Each row comes from the steps of one path. Every step used is in the known rows, and no mark comes twice. Write the path behind each row, first mark first.
In the rows, zero is written as 128.
Known rows
vevi vozutut: [149 115 134 167 107 134 129 129 134  94  34 132 113 120  79  98 123 137
 100]
ranase rurav lusiki filu vevi vozutut: [138 125  71 164 111 125 144 146 113 102  59 169  93 140 127 102 132 134
  88]
rurav ranase filu vevi vozutut: [127 135  60 125 120 131 142 128 141 127  14 155 110 126  89  87 138 130
  76]
filu vevi vozutut ranase: [146  94 136  89  95 164 150 141 158 113  75 102 108 126  53 137 111 108
  80]
lusiki filu vevi vozutut ranase: [137 105 125  99 103 162 152 153 149 112  91  99 106 126  63 136 120 114
  82]
ranase rurav lusiki filu: [104 169 132 186 107 120 135 187  76 104 170 169 109 145 163 128 130 137
 139]
lusiki filu vevi vozutut ranase rurav: [156 121 131  91  94 151 153 150 105 108 138 144 102 143  75 175 117 109
 111]
vevi vozutut ranase filu: [135 164 141 112 118 140 141 157 128 123  95 108 153  97  33 138 140 123
  90]
vozutut ranase rurav lusiki: [130 134 166 154  73 138 131 174 100 100 131 170 113 146 121 170  88 102
 132]
vozutut lusiki rurav vevi filu: [141 125 186  89  41 104 119 137 108  98 194 122 109 145 101  73  75 131
 116]
rurav lusiki filu: [ 94 166 136 194 111 120 132 187  95 107 153 153 113 138 165 104 134 143
 129]
filu vevi vozutut lusiki rurav ranase: [115 132 136 105  78 152 123 138 135 148  66 133 112 164 170  74  96 120
 136]
ranase rurav vevi vozutut: [157 109 121 148  83 114 131 122 124  63  88 155 105 129  85 122 108 121
 128]
vozutut ranase filu vevi: [124 143 106  50 107 139 164 140 151 163 122 159 120 132  92 110 145 125
  77]
vozutut lusiki rurav: [175 131 246 121  56 136 129 146 117 133 161 130 142 155 186  72 102 146
 148]
filu vevi: [127 113 116  69  96 136 159 121 156 155 108 181  92 153 131  86 133 134
  91]
vozutut ranase filu: [125 171 165  88 113 142 145 161 131 138 133 116 154 104  45 141 141 124
 101]
filu vevi vozutut: [145 105  89 130 107 134 144 120 148 114  30 156  97 133  98  84 129 135
  79]
filu vevi vozutut lusiki: [155 128 178 137  83 137 144 128 159 132  73 128 106 110  88  80 124 137
 119]

Which path is each row?
[124 159 166 172 103 121 139 162 119 101 156 114 112 111 118  88 143 149
 145] | rurav vevi vozutut lusiki filu
[135 125 132 154  76 136 136 168 105  98 101 176 103 148 123 160  90 102
 114] | filu vevi vozutut ranase rurav lusiki
[110 133  97  90 113 131 162 142 134 150 142 172  91 153 153  81 152 144
  95] | lusiki filu vevi
[116 137 155 122  79 153 116 142 129 138  69 124 119 157 159  82  93 122
 146] | vevi vozutut lusiki rurav ranase
[134 160 137 107 108 132 142 154 129 109 111 112 150  99  38 137 135 118
 101] | rurav vevi vozutut ranase filu
[147 156 145 106 100 131 137 157 120 109 123 112 159 111  68 129 128 121
 102] | lusiki rurav vevi vozutut ranase filu
[182 118 206 128  61 134 132 138 121 128 120 135 132 154 186  63 105 145
 125] | filu vevi vozutut lusiki rurav
[139 132  69 123 111 131 138 131 131 127  24 154 118 139 122  79 131 133
  79] | lusiki rurav ranase filu vevi vozutut
[133 161 162 166  99 121 141 162 106  99 168 124 109 116 117 106 141 144
 151] | ranase rurav vevi vozutut lusiki filu
[136 150 149 131  93 138 140 135 155 144  58 128 114 106  82  83 129 131
 119] | rurav ranase filu vevi vozutut lusiki
[109 141 170 104  74 154 119 144 130 150  97 128 120 162 168  83  94 121
 154] | vozutut lusiki rurav ranase
[ 87 190 114 105 123 133 131 151 125 153  85 146 142 119  85 110 141 128
 119] | rurav ranase filu
[164 109 140  81  87 154 151 139 115 109 119 146 103 143  63 177 108 103
 109] | filu vevi vozutut ranase rurav
[111 135  93 102 100 134 160 164 118 137 153 178  90 158 160 118 132 125
  99] | vozutut ranase rurav lusiki filu vevi
[149 108 181 102  49 108 130 130 124  86 193 158 124 163 178  87  94 129
 155] | lusiki rurav vevi
[139 119 161  92  62 109 141 125 120  81 194 179 104 147 111 140 103 114
 161] | ranase rurav vevi
[165 115 164  99  86 154 144 143 110  99 124 134 111 137  53 184 104 104
 121] | vevi vozutut ranase rurav
[136 130 152 172  76 137 128 171  99  89 101 166 111 141 112 166  86 103
 124] | vevi vozutut ranase rurav lusiki
[137 119 164  87  49 104 118 136 104  93 184 129 107 154 104  76  76 130
 106] | lusiki rurav vevi filu
[143 131  79 131 118 125 145 128 138 122  32 157 115 121  87  87 144 138
  72] | ranase filu vevi vozutut
